Each row comes from the steps of one walk. Every step used is in the known rows, and no mark comes twice. Write the walk behind each row, first mark first.
Known rows:
H/T/Z/K/P: [-0.776 -0.054 -0.866  0.293  0.225 -2.666 -0.868  2.634  1.827  0.034
 -2.414  1.899 -0.088 -0.189 -0.512 -1.145  0.017 -2.539  1.382 -3.721
  1.781  2.032  3.714]
H/P/J/T/Z/K: [ 4.766  2.854 -0.627  0.987  0.400 -1.263  3.276 -1.345  0.033  1.663
  1.347  0.887 -0.700  1.403  3.924  2.218  1.880  1.007  3.943  0.472
 -1.948 -0.045  4.798]
J/T/H: [-1.234 -0.662 -0.062  3.378 -0.660  3.402 -1.240 -1.888 -1.586  1.474
  3.227 -2.891 -1.333  7.368 -4.781  3.673 -3.834 -0.529  0.574  0.459
 -1.197  2.242  1.139]
H/T/Z/P: [ 1.831 -2.136  4.906  1.277 -3.567 -0.589 -0.108 -1.036  2.338 -3.219
  0.798  2.555  2.054 -3.620 -4.857 -1.327 -3.409 -2.187  2.710  1.794
  1.582 -0.881  0.054]
K/P/Z: [-5.120 -1.209 -1.743 -1.507 -1.829  1.671 -2.189  7.423 -2.938  2.175
 -4.602  1.216  1.430 -5.060  2.903 -3.980 -1.505 -2.041 -2.023 -2.550
 -0.694  1.416 -3.462]
J/T/Z/P/H: [-0.820 -3.386 -0.684  1.369 -1.490  0.208  1.176  0.773  0.517 -0.250
  0.827 -1.152 -2.522 -5.267 -2.865  2.708 -2.048  0.172  0.752  3.749
  0.313 -4.551 -1.829]
Z/P/H/T: [ 1.888 -1.883  1.019 -3.387  2.690 -0.322 -1.730 -4.257  3.927 -4.254
  1.454 -0.585 -1.548 -3.648 -6.200 -1.085  0.287  2.279 -0.940  1.987
  2.538 -1.462  0.312]
Z/P/H: [-4.369 -3.182  0.069  0.123  1.094 -0.772  0.458  0.153  1.639 -2.004
  0.106 -0.813 -3.552 -4.824 -2.966  1.789  0.149  0.105 -1.753  2.327
  1.310 -4.318 -3.162]
H/P/J/T/Z: [ 5.076  0.202 -0.865  1.155 -3.728  2.997  1.108 -0.899 -3.003  3.219
  2.007 -1.048  1.862  1.675  1.940 -0.328 -2.905 -0.326  2.215  3.424
 -3.153  0.649  1.530]
H/P/Z/K/T: [ 2.208  6.028 -1.201 -0.878  1.147 -0.053  1.602  3.973  1.797  2.366
  0.814  0.419  0.057  2.422  1.654 -0.167  2.940  2.690 -2.081 -3.418
  1.895  0.283  3.499]
P/J/T/Z/K: [ 3.889  2.778 -1.515  1.715  0.508 -1.662  3.696 -0.880  0.157  2.157
  1.277  1.516 -1.320  1.656  4.678  3.823  1.529  2.075  5.496  1.647
 -2.716 -1.051  3.418]
J/T/P/H: [-1.050 -5.777 -2.810 -0.002  0.373  0.701  0.676 -0.298 -1.409  0.332
  0.287 -4.428 -2.285 -3.874 -1.864  4.145 -1.177  2.349 -1.846  2.966
 -0.880 -2.913 -3.760]
P/Z/K/T/J: [ 0.024  5.037  1.070  4.124 -0.964 -0.004 -1.632  0.040 -0.559  3.454
  1.483  2.300  3.934  4.038  0.362  0.866 -0.156  0.799  3.083 -2.504
  3.159  0.121 -2.857]
P/H/T: [ 1.618 -1.952 -1.544 -4.471  4.200  1.007 -1.563 -3.614  2.596 -3.579
  2.048 -1.750 -1.808 -0.879 -5.009 -1.241  1.693  3.369 -0.532  2.832
  0.939 -1.405  1.116]
P/Z: [-3.680 -1.225 -1.626 -1.908 -0.748  3.021 -0.223  5.393 -3.113  1.020
 -1.833  0.976  1.133 -3.830  3.533 -2.538  0.016  0.410 -0.046  1.107
 -2.813 -0.696 -3.698]
P/H/T/Z/K: [ 2.935  0.097 -1.953 -0.829  2.571 -2.205  2.865  0.068  2.229 -2.515
  0.816  1.285 -1.695  0.135  0.388  1.939  3.639  2.130  5.706  2.506
 -0.855 -3.213  4.706]
Z/P: [-3.094 -1.373  5.404  1.877 -1.339 -0.811 -0.099 -1.265  2.301 -1.604
  0.985  2.374 -0.152 -3.146 -2.978  0.385 -2.346 -2.010 -0.613 -0.459
  1.560  0.183 -2.417]
K/P: [-5.629 -1.756 -0.219  0.517  0.154  0.117 -2.681  2.922  0.186  1.446
 -1.713  0.557 -0.195  0.274 -1.267 -1.897 -1.733 -3.639 -2.955 -3.840
  1.277  3.240 -0.574]
K/T/H/P: [-0.956  0.328  1.992 -0.580  0.232  3.223 -2.060 -0.414 -0.315 -1.516
  2.164 -3.668  1.024  7.318 -6.249 -2.981  0.883 -3.401 -5.627 -3.677
  2.690  2.645  4.674]
H/P/J: [-0.158  2.700  0.976 -2.703  1.440  0.534 -1.272 -4.506 -1.476 -0.824
 -0.368 -0.884  0.299  3.153  3.840 -4.037  2.634 -1.212 -5.255 -0.289
 -0.824  1.625 -1.096]
J/T: [ 2.500  0.505 -0.114  1.506  0.048  3.722  0.256 -3.032 -0.733  5.532
  4.929 -1.249 -1.131  0.826 -0.258  3.227 -3.552  2.640  0.278  0.577
 -2.551  3.359  0.555]
T/H/P/Z/K: [-1.296  1.621 -0.276 -1.375  2.145 -0.915  1.494  2.539 -0.627 -0.947
 -1.622  0.687 -0.894 -0.611  2.627 -0.567  4.092 -0.250  0.480 -2.602
 -0.445 -0.030  3.049]
K/T: [ 0.113  3.691 -1.049  0.431  0.470  1.879  0.236  2.169  1.860  2.425
  3.336 -0.569  0.107  5.751 -1.478  0.628  0.149  2.168 -2.347 -0.782
  1.337  0.327  0.866]

Write each row's walk:
[ 1.277 -0.896 -1.870 -4.018  4.360 -1.277 -2.034 -2.456  3.572 -3.035
 -0.190 -0.874 -2.230 -1.943 -4.481 -1.247  1.750  2.102 -1.057 -0.360
  2.680 -0.331  2.536] | Z/K/P/H/T
[-2.165 -1.335  0.143 -3.637 -0.711  3.700 -1.175  4.239 -3.356  0.408
 -1.640 -0.342  2.081 -4.354  2.114 -5.544  1.307 -1.574 -3.489 -1.288
 -1.448  1.136 -1.030] | H/P/Z
[ 2.213 -3.613 -2.322 -1.387 -1.210  1.212 -0.618  2.001  0.139 -2.390
 -0.060 -0.747  1.060 -0.659 -3.821 -2.081 -0.991 -0.705  3.183  3.865
 -0.171 -2.492  2.245] | K/P/H/T/Z
[ 3.342  0.797 -0.620 -0.423  2.009 -1.969  2.676 -0.341  2.138 -2.167
  1.293  2.169 -0.507  1.191  0.677  1.358  3.137  1.576  6.198  1.745
 -1.046 -1.738  4.955] | H/T/Z/K
[ 3.668  0.247 -1.762  2.324 -4.225  2.090  0.411  0.735 -2.596  4.066
  0.706 -0.260  1.420  1.381  2.319  0.556 -4.181 -0.680  2.936  2.820
 -2.834  0.573  0.341] | K/P/J/T/Z
[ 0.967 -1.296  0.627  1.216 -0.919 -1.986  1.519  1.420  0.821 -0.736
 -0.396 -1.493  1.491  1.595 -0.880  3.126  0.086  1.670 -1.497 -1.493
  1.421 -0.082 -1.270] | Z/K/T/P
[-3.957 -6.841 -2.728 -0.649  1.286 -0.092  0.518  1.224 -1.188 -2.357
 -1.212 -3.829 -1.971 -3.296 -1.959  2.603  0.898  0.997 -2.100  3.376
 -0.494 -4.376 -4.537] | T/P/H
[ 1.772 -0.183  0.694 -2.052  0.161 -1.773 -1.279 -5.514 -0.984 -2.995
 -2.349 -1.017  1.458  1.293  2.576 -1.325  0.074  1.387 -2.612  2.022
 -0.630  0.670 -4.817] | H/T/P/J
[ 0.658  0.324  3.252  1.684  0.347  1.486 -4.276 -6.140 -0.066 -0.371
  2.792  1.594  4.651  3.101 -4.440 -1.841 -1.333 -0.204  3.478 -0.128
  2.599  1.949 -2.986] | H/T/J
[ 1.568  5.743 -1.195  0.727  2.320 -0.986  2.048  1.842  3.395  2.114
  2.679  0.704 -1.345  5.535  0.504  2.631  2.565  3.378 -0.497 -2.162
  1.707 -0.251  3.363] | Z/K/T
[-1.049 -0.882  0.031 -1.932 -1.887  4.535 -1.662  3.250 -4.134  1.111
 -1.146 -1.796  1.844 -1.920 -0.261 -3.788 -0.981 -1.880 -3.070 -1.772
 -0.980  2.105  0.215] | J/T/H/P/Z
[ 1.686 -5.913  2.223 -1.731 -0.235 -0.254 -1.306 -2.833  0.312 -4.151
 -0.255 -1.890  2.699 -1.395 -4.403 -0.375 -1.387  0.882 -1.072  0.827
  0.556  1.352 -2.405] | H/T/P
[ 2.719  3.449 -0.839  1.083 -0.689  1.301 -1.350 -4.080 -1.299  6.373
  1.230 -0.931 -1.059  1.293  3.265  1.482 -4.083  1.317 -2.493 -1.419
 -1.443  4.540 -1.261] | K/P/J/T
[ 0.706  4.005 -1.180 -1.008  0.659 -3.453 -1.168 -2.035  0.385 -0.426
 -3.730  1.522 -0.266  2.105  4.749 -2.063  1.090 -0.768 -0.941 -1.194
  0.437  1.283 -0.202] | H/T/Z/K/P/J
[-2.687 -2.101  2.500 -0.854  0.719  3.194 -2.256 -1.668 -1.312 -2.691
  1.708 -3.296  0.597  5.533 -5.688 -3.184  1.227 -4.520 -4.610 -2.515
  1.026  2.811  3.768] | T/H/P
[ 3.904  3.586  1.910  1.679 -1.512  0.848 -0.057 -5.973 -0.261  4.898
  2.513  0.113 -0.987 -0.468  2.430  2.653 -4.381  2.189 -1.378  0.467
 -1.376  2.973 -2.148] | Z/P/J/T
[-1.596  1.833 -1.386 -0.876  2.562 -1.528  2.526  3.170 -0.048  0.343
 -1.264  2.537 -1.565 -2.410  5.288  1.094  3.836  1.996  2.580 -0.760
 -1.978 -1.270  0.657] | P/Z/K
[ 0.845 -0.051  4.045  3.248 -5.004 -0.369  0.935  2.103  1.983 -0.587
  1.054  2.157  1.968 -1.480 -3.489  0.084 -3.671 -2.198  1.438  0.751
  1.998 -1.540 -0.305] | K/T/Z/P
[-1.189 -0.602 -0.813 -0.563  1.175 -2.404  2.540  3.351 -0.719 -0.697
 -2.847  1.570 -0.188 -3.931  4.631  1.781  2.785  1.671  2.059 -0.869
 -1.632 -1.190 -0.968] | T/P/Z/K
[ 4.348  0.231 -1.713  1.981 -3.714  2.629  1.425 -0.319 -2.874  3.527
  2.124 -0.403  1.283  1.905  2.652  1.186 -3.431  0.534  3.859  4.641
 -4.027 -0.402  0.164] | P/J/T/Z
[-0.503  1.736 -0.186 -2.068  2.552 -0.959  1.897  2.514 -0.241 -0.158
 -1.279  1.569 -0.710 -2.837  4.148 -0.990  4.628  0.605  0.388 -2.475
 -0.809  0.027  2.544] | H/P/Z/K
[-0.145  2.109  2.399  1.053 -2.730 -1.749  0.294 -2.578 -0.431 -1.365
 -1.744  2.146  0.635  0.091  3.691 -1.010 -1.350 -1.427 -0.111  2.741
 -0.612 -1.547 -4.141] | T/Z/P/J
[ 0.667  5.326  0.455 -1.189  1.347 -0.726 -0.936 -3.867 -0.625 -1.346
 -0.799 -1.702 -0.436  7.234  2.126 -2.217  2.879 -0.969 -4.977 -1.799
  1.009  1.411  1.363] | Z/K/T/H/P/J
[ 1.317  3.074 -0.323  0.172 -0.259 -3.099  0.656 -2.377 -0.598 -0.610
 -2.377 -0.784  0.584  3.404  5.000  1.140  1.230  1.970 -2.900  0.401
  0.020 -0.319 -4.003] | Z/K/T/P/J
[-2.101 -1.779 -4.586  0.377  1.328 -1.356  0.495  2.880  0.470  1.769
 -1.476 -1.678 -3.770 -3.050 -0.318  2.448  0.371  0.029 -0.167 -0.097
  0.528 -2.376  0.896] | J/T/Z/K/P/H
[-4.187  0.594 -0.558  0.787  1.910 -2.843 -0.932  2.444  1.787  1.136
 -2.261  1.798 -1.527  0.013  0.793  0.130  0.841 -2.582 -0.992 -5.439
  1.691  2.738  1.946] | Z/K/P
[ 0.831 -0.303 -0.346 -1.835  1.636 -2.612  1.889  1.859  0.138 -1.751
 -2.601  1.468  0.126 -4.143  3.174  0.920  2.804  2.183  2.289 -0.938
 -0.860 -0.637  0.021] | H/T/P/Z/K
[-4.205 -2.597 -4.540 -0.154  1.931 -1.957  0.445  4.041  0.649 -0.115
 -2.577 -1.283 -3.710 -2.643 -0.272  1.475  1.923 -0.753 -0.293  0.086
  1.052 -3.534  0.523] | T/Z/K/P/H
[ 0.241 -0.425  3.116  2.024  0.030  0.051 -4.182 -6.164  0.779 -1.349
  1.833  1.200  3.157 -0.214 -5.717 -1.030 -1.539 -0.046  2.735  0.445
  4.120 -0.320 -3.875] | Z/P/H/T/J
[-1.000 -2.503  4.621  3.067 -4.318 -0.333  0.843  1.068  1.107 -1.779
  0.514  2.607  1.503 -3.239 -2.963 -0.197 -3.394 -3.287  2.644  1.865
  0.522 -1.553 -1.515] | T/Z/P
[-1.489  2.994  2.913  0.350 -0.752 -2.071 -0.421 -4.365  0.469 -1.128
 -1.425  2.041 -0.511  0.136  3.459 -0.744 -0.571 -0.632 -2.385  1.101
  0.037 -0.193 -4.835] | Z/P/J
[ 0.243 -1.102  2.507 -0.035  0.110  4.108 -2.057 -3.047 -1.416 -0.014
  3.109 -3.918  0.527  4.959 -5.656 -1.615 -0.959 -3.214 -4.389 -2.874
  0.681  4.420  4.408] | J/T/H/P
[-2.885 -0.327 -1.155  1.600 -0.261 -2.476 -0.217  4.108  0.855  1.071
 -2.669  1.819 -0.427  0.025  0.826 -0.200  0.004 -3.323  1.278 -3.699
  1.094  1.338  2.685] | T/Z/K/P
[ 0.428  0.351 -1.185  1.247  1.340 -1.785  3.647  1.775  0.809 -0.722
  0.892  2.084 -0.945  1.592  2.681  2.590  3.100  0.520  6.028  1.674
 -2.066 -2.353  3.557] | T/Z/K
[-3.055 -4.709 -0.576 -1.348 -2.757  1.613 -0.117  5.554 -4.068 -0.372
 -3.922 -0.461  2.868 -5.862  2.695 -1.615 -1.218 -0.057 -0.869  0.946
 -2.287 -0.678 -6.059] | T/P/Z
